What can hang from each mark:
z472: z44 z176 z454 z793
z793: z44
z454: z44 z472
z176: z44
z833: z44
z44: z176 z793 z833

Every row comes from one small tree of marks. Brackets hold a mark, then the marks that hang from it, in the order of their numbers. Every link used is in the known rows. Which tree was each row made from?
Known rows:
[z472 z44 z176]: [-6.84  0.49  0.79  0.36  1.27  3.99  2.37 -0.75 -0.27 -2.27  1.41 -0.42
  3.36  2.63 -2.17  1.88  1.88 -0.59  0.49 -0.86  1.18 -0.25 -1.87  1.24
 -0.07 -1.78 -0.82  1.74  0.03  1.17 -0.71  2.46 -0.26 -0.68]
[z472 z176 z793]: [ 4.63  0.55  1.26  0.83  0.33  1.82  2.15 -1.69 -0.80 -2.33  0.78  0.15
 -1.02  2.09 -0.79  0.66  2.23 -0.81  0.54 -0.72  1.31  0.07 -1.15 -0.14
 -1.50 -1.42 -1.36  2.18  2.10  1.11 -0.42  2.43 -0.36  2.45]
[z793 z44]: [-4.18  0.15 -0.16  0.51  3.03 -1.42  1.70 -0.60  0.16 -1.68  0.14 -2.46
 -1.38  1.48 -2.30  0.79  1.61 -0.46  1.13 -0.38  0.83 -1.51 -2.39 -0.96
 -0.14 -2.63  0.13  2.15  0.38  0.25  1.35  2.49 -0.16  4.56]
[z833 z44]: [ 1.71 -0.08 -0.66 -0.08  2.20 -1.77  0.10 -0.61  1.20 -1.24  0.56  2.46
 -1.03 -0.91 -2.45  3.20  1.09 -0.83  1.18 -0.33  0.80 -3.16 -2.87  0.32
  0.17  2.64 -0.25  1.95  1.02 -0.30  4.04  2.99  0.33  1.08]
[z454 [z44 z793] [z472 z176]]: [-1.46  0.12  0.45  1.01 -1.45  1.09  0.58 -0.30 -0.87 -1.62  1.17 -2.20
  3.32  1.47  0.25 -1.32  2.35  0.12  2.23 -0.11  1.75 -0.12  0.33  3.66
  0.56  3.46 -1.73  2.09 -1.36  1.07  0.82 -0.34  0.75 -2.42]
[z176 [z44 z833]]: [-4.65 -0.36 -1.35 -1.01 -0.10 -2.07  0.70 -1.88  0.62 -2.02 -0.52  1.22
 -0.70  1.00 -1.83  1.84  1.57 -3.28  0.29 -0.28  1.47 -2.24 -0.59 -1.73
 -0.24  0.41  0.38  2.20  2.14  0.29  2.74  3.49 -0.38 -4.27]
[z176 [z44 z793]]: [-0.88 -0.03 -0.89  0.09 -1.34 -2.12  0.43 -1.95  0.32 -1.91  1.22  0.59
 -1.46  1.87 -1.97 -0.08  1.67 -1.16  1.20  0.09  1.38 -3.79 -1.97  0.49
 -0.22  0.39  0.25  1.98  1.86  0.45  1.70  3.88 -0.36 -3.93]
[z472 [z44 z176 z833]]: [-6.69 -0.08 -1.15 -1.02 -0.75  0.63  3.24  0.28  0.42 -2.07  0.83  1.73
 -0.30  1.63 -1.59  1.43  1.24 -1.47  0.44 -0.74  1.01  0.78 -0.02 -0.78
 -0.14 -1.27 -0.09  1.44  1.36  0.38  1.81  2.21 -0.34 -2.57]
[z454 [z472 [z44 z833] z793]]: [-2.30  0.08 -1.61  0.31  0.74 -2.04  0.41  0.42 -0.22 -1.95  0.26  3.44
 -1.76  2.22  0.17  1.27  2.08 -1.18  1.04  0.02  1.94  2.21  0.43 -0.25
  0.08 -0.57 -1.55  1.48  1.33  1.15 -0.71  1.54  0.11 -0.31]
[z454 z44]: [-3.44  0.22  0.14  0.57  0.22 -0.79  2.50 -0.69 -0.15 -1.37  0.20  0.18
 -1.04  1.06 -1.66  0.05  1.75 -1.33  1.15 -0.24  0.89 -1.50 -1.08  1.64
  0.08  3.02 -0.69  2.06  0.53  0.27  2.06  1.55  0.30 -0.98]
[z454 [z472 [z176 z44] z793]]: [ 1.00  0.15  0.59  0.98 -0.42  0.25  2.59 -1.52 -0.60 -2.10  0.34  1.70
  1.12  2.37 -0.31  0.98  2.42 -1.11  1.48 -0.16  2.04  0.89 -0.78  0.26
 -0.36 -0.17 -1.54  2.11  0.43  1.39 -1.19  1.47  0.02 -0.51]
[z833 [z44 z793]]: [ 4.16 -0.17 -1.32  0.04  1.12 -2.37 -2.17 -0.36  1.08 -1.30  1.58  1.71
 -1.88 -0.93 -1.72  1.54  1.13  0.29  1.51 -0.21  0.75 -4.37 -2.68  1.35
 -0.10  2.85 -0.24  1.85  1.40 -0.33  4.48  3.06  0.25  0.12]
[z454 [z472 [z44 z833]]]: [-5.70 -0.08 -1.33 -0.04  0.55 -1.39  0.45  0.15  0.39 -1.76  0.18  1.91
  1.59  1.86 -1.08  2.55  1.68 -1.69  1.13 -0.13  1.61  1.15  0.14  0.13
  0.64  0.51 -1.07  1.64 -0.26  0.72 -0.03  1.46  0.11 -0.20]
[z454 [z472 z176 [z793 [z44 z833]]]]: [ 0.11  0.11  0.13  0.54  0.90  0.28  0.97 -0.51 -0.55 -2.28 -0.04 -0.59
  0.55  1.75  0.27  0.81  2.39 -0.84  1.38 -0.44  1.83  1.99 -0.04 -0.48
 -0.18 -1.78 -1.67  2.18  0.16  1.16 -0.50  0.74  0.12  2.44]
[z472 z454]: [ 3.90  0.36  0.15  0.99  0.89 -1.85  2.09 -1.09 -0.33 -1.06  0.71 -0.36
  1.37  2.13  1.14  1.86  1.69 -1.74  0.70 -0.52  1.02 -1.42 -2.89  0.66
 -0.69  1.84 -1.70  1.93  1.14  0.53  0.51  3.30 -0.43  2.73]
[z472 [z44 z833] z176 z454 z793]: [-0.33  0.37 -0.95  0.44  1.99  2.24  0.46  0.20 -1.73 -2.37  1.27  1.23
  0.60  2.78  4.29 -0.55  2.66 -1.06 -0.60 -1.05  2.04  2.99 -0.69  0.22
 -1.21 -2.23 -3.10  1.33  2.52  1.84 -0.77  2.52 -0.75 -2.96]

Which tree is each row?
[ 0.70  0.08  0.41  0.98 -2.29 -0.58  5.69  0.14 -0.91 -1.48  0.48  2.34
 -1.29  1.97  0.70 -1.63  2.27 -0.33  2.21  0.02  1.75  2.49  0.23  1.46
 -0.13  2.21 -1.78  1.77  0.27  0.96  0.50 -0.43  0.52 -2.92] | [z454 [z44 z176] [z472 z793]]
[-1.61 -0.07 -1.07  0.16 -0.74 -1.04  2.80  0.42 -0.21 -2.00  0.59  3.74
 -1.33  2.38  0.25  0.74  1.88 -1.10  1.27 -0.15  1.86  2.89  0.54 -0.50
 -0.14 -0.97 -1.39  1.45  1.19  1.07 -0.32  1.07 -0.03 -1.25] | [z454 [z472 [z44 z176 z833] z793]]
[-2.16 -0.34 -1.86 -0.95 -1.48 -2.78 -1.61 -1.68  0.58 -1.97  0.54  0.48
 -1.77  0.95 -1.11  0.01  1.71 -2.20  0.66 -0.18  1.37 -3.19 -0.22 -0.65
 -0.37  0.43  0.29  2.07  2.62  0.30  3.17  3.44 -0.50 -5.13] | [z176 [z44 z793 z833]]
[ 2.63  0.41  1.06  1.02 -0.08  2.40  1.29 -0.96 -1.59 -1.23  1.53 -3.58
  4.12  1.73  2.80 -1.03  2.50 -0.69  0.91 -0.89  1.41 -0.93 -1.82  3.25
 -0.59  2.56 -2.50  2.10  0.06  1.10  0.85  1.41  0.01 -1.57] | [z472 z176 [z454 [z44 z793]]]
[ 2.22  0.08 -1.12  0.41  0.08 -2.10 -0.56 -0.24 -0.71 -0.94  0.84 -1.46
  0.67  1.13  3.02 -1.04  2.05 -1.64  0.76 -0.45  1.19 -1.06 -0.82  1.90
 -0.47  3.45 -2.08  1.78  1.37  0.53  2.55  1.99 -0.18 -1.84] | [z472 [z454 [z44 z793 z833]]]
[-3.19  0.58  0.76  0.97  2.00  3.48  2.60 -0.47 -1.21 -1.81  1.86 -0.88
  5.10  3.08  1.74  1.16  2.18 -0.70  0.16 -1.00  1.50  0.71 -2.88  1.94
 -0.36 -0.86 -2.28  1.52  0.10  1.51 -1.35  2.67 -0.36 -1.24] | [z472 z44 z176 z454]
[-3.50  0.01  0.68 -0.65 -0.09  2.38  1.31 -2.31  0.07 -2.38  0.09 -1.27
  2.83  1.23 -1.78  2.12  1.95 -2.55  0.39 -0.90  1.41 -1.65 -0.67 -0.56
 -0.41 -0.25 -0.27  2.49  0.73  0.74  1.55  2.58 -0.21 -2.51] | [z472 [z176 [z44 z833]]]
[-4.34 -0.16 -0.54 -0.92  0.81 -0.51  3.02 -0.22  0.29 -1.95 -0.26 -2.82
 -1.34  0.76 -1.37  0.32  1.55 -1.11  0.86 -0.86  0.76 -0.14 -0.34 -2.31
 -0.23 -3.15  0.27  2.20  0.56 -0.13  3.40  1.62 -0.32  1.94] | [z793 [z44 z176 z833]]
[ 1.21 -0.07 -1.71  0.10  0.14 -0.58  3.48  0.87 -1.19 -1.93  1.25  3.39
 -2.72  2.75  4.10 -1.19  2.16 -0.95 -0.08 -0.71  1.69  3.32 -0.71 -0.70
 -1.46 -1.85 -2.45  0.95  3.50  1.38  0.22  2.65 -0.74 -3.77] | [z472 [z44 z176 z833] z454 z793]
[-8.11  0.14 -0.36 -0.77  1.12  3.46  0.16 -0.46  0.00 -2.60  0.82 -0.54
  3.20  1.60 -1.55  2.19  1.80 -1.72 -0.04 -1.04  1.23  0.36  0.16  0.10
  0.03 -1.82 -0.65  1.77  0.57  0.98  0.73  2.09 -0.27 -1.80] | [z472 [z44 z833] z176]
[ 3.77 -0.33 -1.15 -1.67 -4.37 -1.09  0.39 -0.49  0.62 -1.95  1.36 -1.72
 -1.57  0.37 -0.30 -0.43  1.04 -1.30  1.19 -0.90  0.58 -1.67  1.82 -0.53
 -0.89  0.41  0.11  2.00  2.17 -0.17  4.80  1.71 -0.54 -1.40] | [z44 z176 z793 z833]
[-0.75 -0.27 -0.67 -0.23 -2.24 -0.92  3.65  0.56 -0.72 -1.68 -0.21  1.97
 -1.47  1.01  1.47 -1.41  2.37 -1.37  1.67 -0.23  1.92  2.96  2.02  0.34
 -0.11  2.45 -1.79  1.84  0.72  0.65  1.88 -0.77  0.44 -4.04] | [z454 [z44 z176 z833] [z472 z793]]
[ 0.65  0.22 -0.83  0.68 -1.07  0.02  3.29  0.44 -0.76 -1.24  2.89  0.45
  0.81  3.10  2.42 -1.25  1.68  0.34  0.94 -0.47  1.25  0.06 -2.29  2.17
 -0.56 -0.51 -1.70  1.02  1.22  1.09  0.37  2.90 -0.60 -3.09] | [z472 [z44 z176 z793] z454]
[ 5.03  0.14 -1.03  0.54  1.54 -2.06  2.84  0.00 -1.33 -1.70  0.48 -0.22
 -3.58  1.98  3.91 -1.58  2.36 -0.84  0.29 -0.74  1.44  1.84 -1.56 -1.50
 -1.46 -2.37 -2.29  1.66  2.74  0.97  1.18  2.46 -0.68  1.18] | [z472 z454 [z793 [z44 z176 z833]]]
[ 2.96  0.00 -0.65  0.18 -1.47 -1.13  1.85 -0.13 -0.86 -0.99  1.15 -1.41
  0.41  1.23  3.11 -1.31  1.94 -1.32  0.90 -0.68  1.23 -0.66 -0.56  1.71
 -0.69  3.27 -1.92  1.76  1.21  0.50  2.91  1.58 -0.21 -2.71] | [z472 [z454 [z44 z176 z793 z833]]]
[ 0.86  0.36  0.56  1.19  1.18  0.50  2.00 -0.75 -0.73 -1.99  0.24 -0.51
  0.89  2.19 -0.15  0.67  2.47 -0.25  1.58 -0.28  1.79  1.66 -0.84  0.11
 -0.29 -1.77 -1.73  2.15 -0.19  1.35 -1.09  0.93  0.11  3.09] | [z454 [z472 z176 [z793 z44]]]
[-4.43  0.38  0.22  0.26 -0.11  3.29  0.05 -0.43 -0.36 -2.36  2.44 -1.23
  2.54  2.42 -1.61  0.05  1.78  0.35  0.85 -0.67  1.16 -1.07 -1.49  2.34
 -0.17 -1.59 -0.73  1.57  0.47  1.16 -0.14  2.42 -0.23 -1.55] | [z472 [z44 z793] z176]
[ 1.18  0.40  0.78  0.84  2.21  1.81  2.00 -1.06 -1.07 -2.49  0.65 -1.55
 -1.55  2.02 -0.47 -0.54  2.43  0.19  0.77 -0.79  1.38  0.49 -1.57 -0.62
 -1.34 -3.85 -1.25  2.21  1.49  1.23 -0.30  2.06 -0.35  3.19] | [z472 z176 [z793 z44]]
[ 6.09  0.29 -0.34  1.29  1.53 -1.91  4.35 -0.25 -1.45 -1.46  0.89 -0.01
 -3.48  2.61  3.33 -1.73  2.43  0.21  0.70 -0.57  1.39  1.38 -2.62 -0.75
 -1.67 -2.41 -2.26  1.65  2.40  1.11  0.04  2.71 -0.60  2.10] | [z472 z454 [z793 [z44 z176]]]
[-1.09  0.31 -0.48  0.47 -0.69  0.26  5.26  0.18 -0.52 -2.20  1.61  4.42
 -4.34  3.08 -0.70 -0.86  1.74  0.25  0.79 -0.33  1.26  1.95 -1.39 -0.43
 -0.96 -2.64 -0.87  1.11  2.94  1.07 -0.74  2.72 -0.48 -1.85] | [z472 [z44 z176] z793]
[-4.01 -0.02 -0.68  0.04 -0.32  1.24 -0.72 -0.12 -0.13 -2.14  1.19 -0.44
  3.58  1.92 -0.28  1.43  1.98 -0.94  1.27 -0.43  1.64  0.82  0.44  1.37
  0.64 -0.24 -1.35  1.79 -0.61  1.14 -0.14  0.94  0.08 -1.01] | [z454 [z472 [z44 z793 z833] z176]]
[-0.56  0.17 -0.46  0.92 -0.59 -0.69  4.27  0.18 -0.42 -1.91  1.02  3.62
 -1.16  2.91 -0.21  0.53  1.89 -0.18  1.64 -0.04  1.69  2.46 -0.64  0.32
 -0.05 -0.99 -1.52  1.36  0.76  1.24 -1.34  1.49  0.05 -0.27] | [z454 [z472 [z44 z176] z793]]
[-0.87  0.27  0.64  1.21 -0.34  1.02  2.70 -0.32 -1.24 -1.75  0.29  0.74
  0.84  1.86  0.77 -0.99  2.73 -0.34  1.78 -0.16  2.07  2.07  0.12  2.15
  0.03  2.28 -2.19  2.01 -0.26  1.39 -0.53 -0.38  0.65 -1.87] | [z454 z44 [z472 z176 z793]]
[ 0.23  0.04  0.26  0.14 -3.24 -0.07  3.52 -0.35 -0.42 -1.46  1.63 -0.99
 -1.43  1.12 -0.71 -2.41  1.64  0.14  1.85 -0.30  0.80 -1.46 -0.17  2.48
 -0.51  2.75 -0.41  1.85  0.81  0.21  2.94  0.91  0.20 -3.25] | [z454 [z44 z176 z793]]
